Each row comes from the steps of one walk. Every step used is in the known rows, and no mark comes twice. Write the walk behind each row, first mark first.
Known rows:
pesa -> bebup -> delemiz: [ 22.7  -8.2   8.9 -43.6  14.3 -13.8  16.7  10.4  -8.7 -27.5 -35.3  13.2
 -43.2 -24.4  22.0  20.7 -27.2   3.3 -16.1   9.1   4.4   9.7]
fulone -> bopud -> delemiz -> pesa -> tuku: [-43.9  18.5 -23.2 -34.5 -18.1 -37.0  17.8 -15.9  -6.2  30.3  16.9  43.4
  12.4  -9.4 -27.7 -27.9  72.7 -24.2 -11.9   8.7 -13.1  30.6]
fulone -> delemiz -> pesa: [-32.3   5.1  21.6 -16.7   3.0 -19.7  10.1  -2.5   0.0   9.2   4.2  19.4
  56.0  29.5  18.9   3.5   2.7   1.3  13.5  21.8 -17.2  25.6]
vubek -> fulone: [ 27.9  13.6  -7.0  49.6  17.6  26.5  -4.8   0.4 -15.9 -31.4  -3.8 -18.1
   6.0  -4.1   9.8  18.1 -29.3  -3.3  11.6 -13.3  -1.3 -58.5]
bopud -> delemiz -> bebup -> pesa -> tuku: [ -2.6   6.4 -18.1 -17.0 -17.1 -59.0  29.5   5.5   1.5  61.6  -3.1   9.8
 -24.0 -30.8 -32.3 -18.7  25.7 -26.4 -28.8 -22.2  -9.8  45.6]
delemiz -> pesa: [-15.3  -1.3  15.3 -20.2  -8.9 -31.2  10.7 -14.8   1.8  38.5  12.0   2.0
  28.3  37.0   6.9   7.0   0.8 -10.3  -3.2  24.1 -21.3  15.5]
fulone -> delemiz -> pesa -> tuku: [-43.6  15.5 -11.2 -12.2 -19.2 -37.9  13.1 -10.9   2.8  28.5   8.1  19.5
  31.5 -12.4 -11.7 -27.4  35.5 -15.3  -8.5  12.9 -11.9  37.8]
bebup -> delemiz: [ 28.1 -13.3   1.8 -15.3  30.5  -1.7  42.1   8.0  -9.5 -27.3 -42.1   6.4
 -35.0  -4.0  29.9  17.5 -25.3  -1.6 -19.3  10.2  10.0  23.8]
bopud -> fulone -> delemiz: [  5.4   9.4  -9.0  66.5  -8.8  39.1 -30.8   0.6  -3.5 -38.6   0.2   7.7
  39.2 -11.0  36.8   1.1 -11.4  19.6  29.9 -16.3   1.6 -16.0]
bebup -> delemiz -> fulone -> bopud: [-14.3   0.8   6.9 -13.7  48.3  39.2 -30.2  -8.6   9.0 -38.8 -18.5  10.3
  -6.3  14.2  14.3   6.7  39.3   5.7  16.1  11.0  10.6 -26.5]
pesa -> bebup -> delemiz -> fulone: [  5.5  -1.5  -6.2  -3.1  16.0  10.4 -30.2  -5.2 -10.4 -18.1 -18.7   7.7
 -28.1   5.4  17.5   6.1  17.0  15.9   5.2 -12.5  27.0  -6.9]
bebup -> delemiz -> fulone: [  9.1  -5.4 -10.9  16.8  27.4  18.3 -11.9  -6.9 -11.2 -18.1 -22.7   3.5
 -22.6  19.6  23.3   3.9  18.8  12.7   3.0 -11.6  31.0   3.6]
delemiz -> bebup -> pesa -> tuku: [ -1.7   3.3  -9.6 -10.5 -15.5 -58.9  22.1   3.2  12.3  68.4  -4.8 -11.4
 -21.3 -29.4 -29.0 -16.4   6.7 -25.9 -30.3 -15.1 -12.6  39.9]
bebup -> pesa -> tuku: [ -4.0  -4.7 -14.3  17.1 -16.4 -38.9  33.7   1.5   7.1  40.9 -22.1  -4.9
 -11.2 -36.5 -11.4 -21.6  11.7 -22.4 -39.9  -6.1 -19.4  45.8]
bebup -> pesa -> delemiz -> bopud -> fulone -> vubek: [ 22.7  -8.0  -6.6  46.1 -43.7  56.2 -26.8   9.9   2.1   5.0  24.6 -26.6
  -1.5   3.8  -3.6  -7.2   9.4   3.5  14.1 -19.3  10.8  -3.6]
fulone -> vubek -> sata: [ 55.6 -30.9  13.4  70.4 -27.1  15.7 -31.3 -12.4  17.8 -23.5  21.5 -62.3
 -18.7   9.7 -10.8  12.7 -75.5  20.8 -15.5   8.5  26.1 -78.3]
pesa -> bebup -> delemiz -> bopud -> fulone -> vubek -> sata: [ 38.7 -14.6   4.9  48.3 -19.0  30.2 -38.5 -11.7  13.2 -21.6  43.7 -42.6
 -17.7   7.6  -9.5   4.7 -69.6  28.6   5.1  -6.5  32.1 -77.8]
pesa -> bebup -> delemiz -> bopud: [-15.3 -10.2  22.4 -74.6   8.1   5.4  23.2  -1.2   1.8 -14.6  -8.7  -9.1
 -23.1   6.9   2.9  -5.4 -22.7  -3.4 -10.1  42.7  -3.4  13.1]
pesa -> delemiz -> fulone -> bopud: [-28.8  -0.5  -3.9 -21.0  18.7  41.8 -39.3  -7.6   7.8 -46.9 -10.6   8.8
   0.2   1.7  -5.2  -0.1  50.7  12.8  13.5  23.3   4.2 -22.8]
fulone -> bopud -> delemiz: [  6.1  -1.9 -10.9 -14.8  -1.7  18.5   2.8  -3.2 -16.7 -45.7 -10.3  45.6
 -13.2  -5.2  -2.5   5.7  55.8  -6.2  -1.2   6.2  -5.6 -15.9]
bopud -> fulone: [ 28.9   7.6 -28.4  76.7 -27.4  33.5 -38.8 -19.2  -2.5   8.5  23.2 -13.6
   5.4  -0.4  23.0   4.6 -10.0   6.9  16.5 -26.2  -1.1 -35.4]

Which walk is each row?
[-15.7   6.1 -26.6  11.7 -19.2  37.2   1.6  -4.8  -4.8   6.4  26.1   0.2
  11.3   1.3   2.7 -16.4  -0.6  11.0  14.2  -5.7  -7.3  12.8] | bebup -> pesa -> delemiz -> bopud -> fulone
[  4.5  13.3   5.9  46.5  22.9  34.3  -6.2  14.3 -12.7 -66.2 -18.0   4.5
  39.5 -13.2  28.1  10.9 -24.5  13.2  26.2  -7.4   1.3 -31.8] | vubek -> fulone -> delemiz
[-32.5  19.9  16.1  -6.1  21.7  -7.4  10.7   2.2  -9.4  -3.3  11.9  24.7
  64.6  28.1  17.1   6.4   0.1   2.2  28.3   5.7 -13.6   4.3] | vubek -> fulone -> delemiz -> pesa
[-28.1   5.0  20.2 -11.7  14.5  39.0   6.6   1.5  -1.4 -41.9   2.7 -15.2
  34.5  14.7   7.7 -12.7 -20.3   3.7  19.9  31.4  -5.7 -15.9] | vubek -> fulone -> delemiz -> bopud
[-30.1  -3.3  -0.1 -21.4  28.5  34.5 -23.6   1.2   8.6 -35.3 -18.2  13.0
   2.5  -0.2  -3.1  -0.6  47.6  11.0   9.3  14.5  -2.4  -4.9] | bebup -> pesa -> delemiz -> fulone -> bopud
[ 16.1   2.7  24.3  -4.7  30.3 -33.4  22.1  29.1   6.1  37.7 -14.4  -8.3
   6.3  -1.4   1.8  18.8 -38.7  -5.9   4.4 -31.6 -13.2  20.7] | vubek -> fulone -> delemiz -> bebup -> pesa
[  5.0  13.3 -16.8  -4.1  17.8  30.6   3.6   1.4 -26.5 -57.2  -3.2  50.5
  -4.2  -6.1  -4.2   8.4  53.1  -5.8  13.8  -9.6  -2.3 -37.1] | vubek -> fulone -> bopud -> delemiz
[ 17.2   5.6  21.8 -26.4  -6.6 -28.0 -33.0   6.0  12.4  20.8   9.4 -24.3
  -6.7   6.1 -10.3  19.3 -30.2  -0.7  17.8  -2.0   8.9 -16.5] | fulone -> delemiz -> bebup
[-32.3  12.0 -17.3 -35.5  -2.1 -47.0  37.7 -10.8  -2.6  38.7   1.4  24.7
   1.8  -8.7 -11.5 -21.9  33.5 -21.6 -20.7  10.3  -5.3  50.4] | bebup -> delemiz -> pesa -> tuku
[ 16.4  -7.5  28.7 -12.6  16.9 -42.3  21.8  25.9  12.8  46.4 -20.1 -12.1
  -0.7   0.0   2.3  16.8 -36.2  -6.3  -6.0 -20.9 -15.3  35.9] | fulone -> delemiz -> bebup -> pesa
[ 45.1 -23.3  -1.5  74.1 -22.6  25.0 -43.2 -14.7   4.4 -30.5  29.0 -37.3
 -19.6  19.0 -15.6   4.6 -35.5  28.4  -3.3 -10.7  42.1 -77.2] | bopud -> delemiz -> fulone -> vubek -> sata
[ 27.9 -12.3  24.0 -14.5   8.4 -49.7  22.7  17.5  13.9  67.3 -14.3 -24.8
 -19.3   4.3  -5.5  19.0 -38.4 -14.6 -17.7 -19.0 -18.1  29.4] | delemiz -> bebup -> pesa
[ 40.5 -15.6   2.9  49.9 -13.5  45.4 -40.3   5.7  -3.1 -15.7  -6.5 -25.4
 -26.0  17.5   9.9   7.2  23.6   5.3   7.1 -21.0  39.7 -15.7] | bebup -> delemiz -> fulone -> vubek
[-12.5   9.2 -13.5 -28.6  -5.4 -50.1  22.4   5.4   7.0  52.6  -2.3  15.8
 -19.6 -30.9 -34.5 -18.5  37.9 -27.2 -22.5 -17.9 -12.4  37.3] | fulone -> bopud -> delemiz -> bebup -> pesa -> tuku
[-34.7 -18.8   7.7 -65.7  -8.4   6.2  51.6  10.8   0.1  -9.1 -13.3  -9.6
  -3.5   1.2 -15.8 -17.8 -10.1   1.2 -21.5  48.0 -18.0  54.2] | bebup -> pesa -> delemiz -> bopud
[-16.5   0.7  12.5 -49.3  27.2 -32.6  44.4  -2.2  -7.4  24.7  -5.1  26.3
  13.8  34.9  18.3  11.6  -0.7  -8.4  -3.6  17.9  -7.4  43.8] | bebup -> delemiz -> pesa
[-14.5   8.6 -30.2  12.3 -29.0  44.3 -14.5 -13.2  -6.0  -5.2  33.0  -4.4
   9.1   3.1   0.4 -16.3   2.1  12.5  18.8   3.1  -1.4  -4.7] | pesa -> delemiz -> bopud -> fulone
[-22.3   6.4  26.7 -43.8 -28.5 -30.7 -32.7  -1.4   2.9   4.7   7.5  14.6
  22.8  -8.9   5.2  10.6  -7.4   6.1   7.9  19.1 -23.6  -6.9] | fulone -> delemiz -> pesa -> bebup
[ 29.8 -20.7  -2.7  56.6 -22.0  30.3 -15.9  -3.4  12.8 -15.6  38.3 -42.5
  -7.1   7.3 -17.3  -2.0 -64.0  29.4  -2.3  -5.7  24.1 -50.3] | bebup -> pesa -> delemiz -> bopud -> fulone -> vubek -> sata
[-13.1  19.8 -17.6 -20.2   7.8 -41.3  23.1   8.9   0.3  44.5   3.2  19.3
 -13.1 -31.6 -35.6 -16.2  36.1 -26.2 -12.0 -28.6  -9.7  22.8] | vubek -> fulone -> bopud -> delemiz -> bebup -> pesa -> tuku
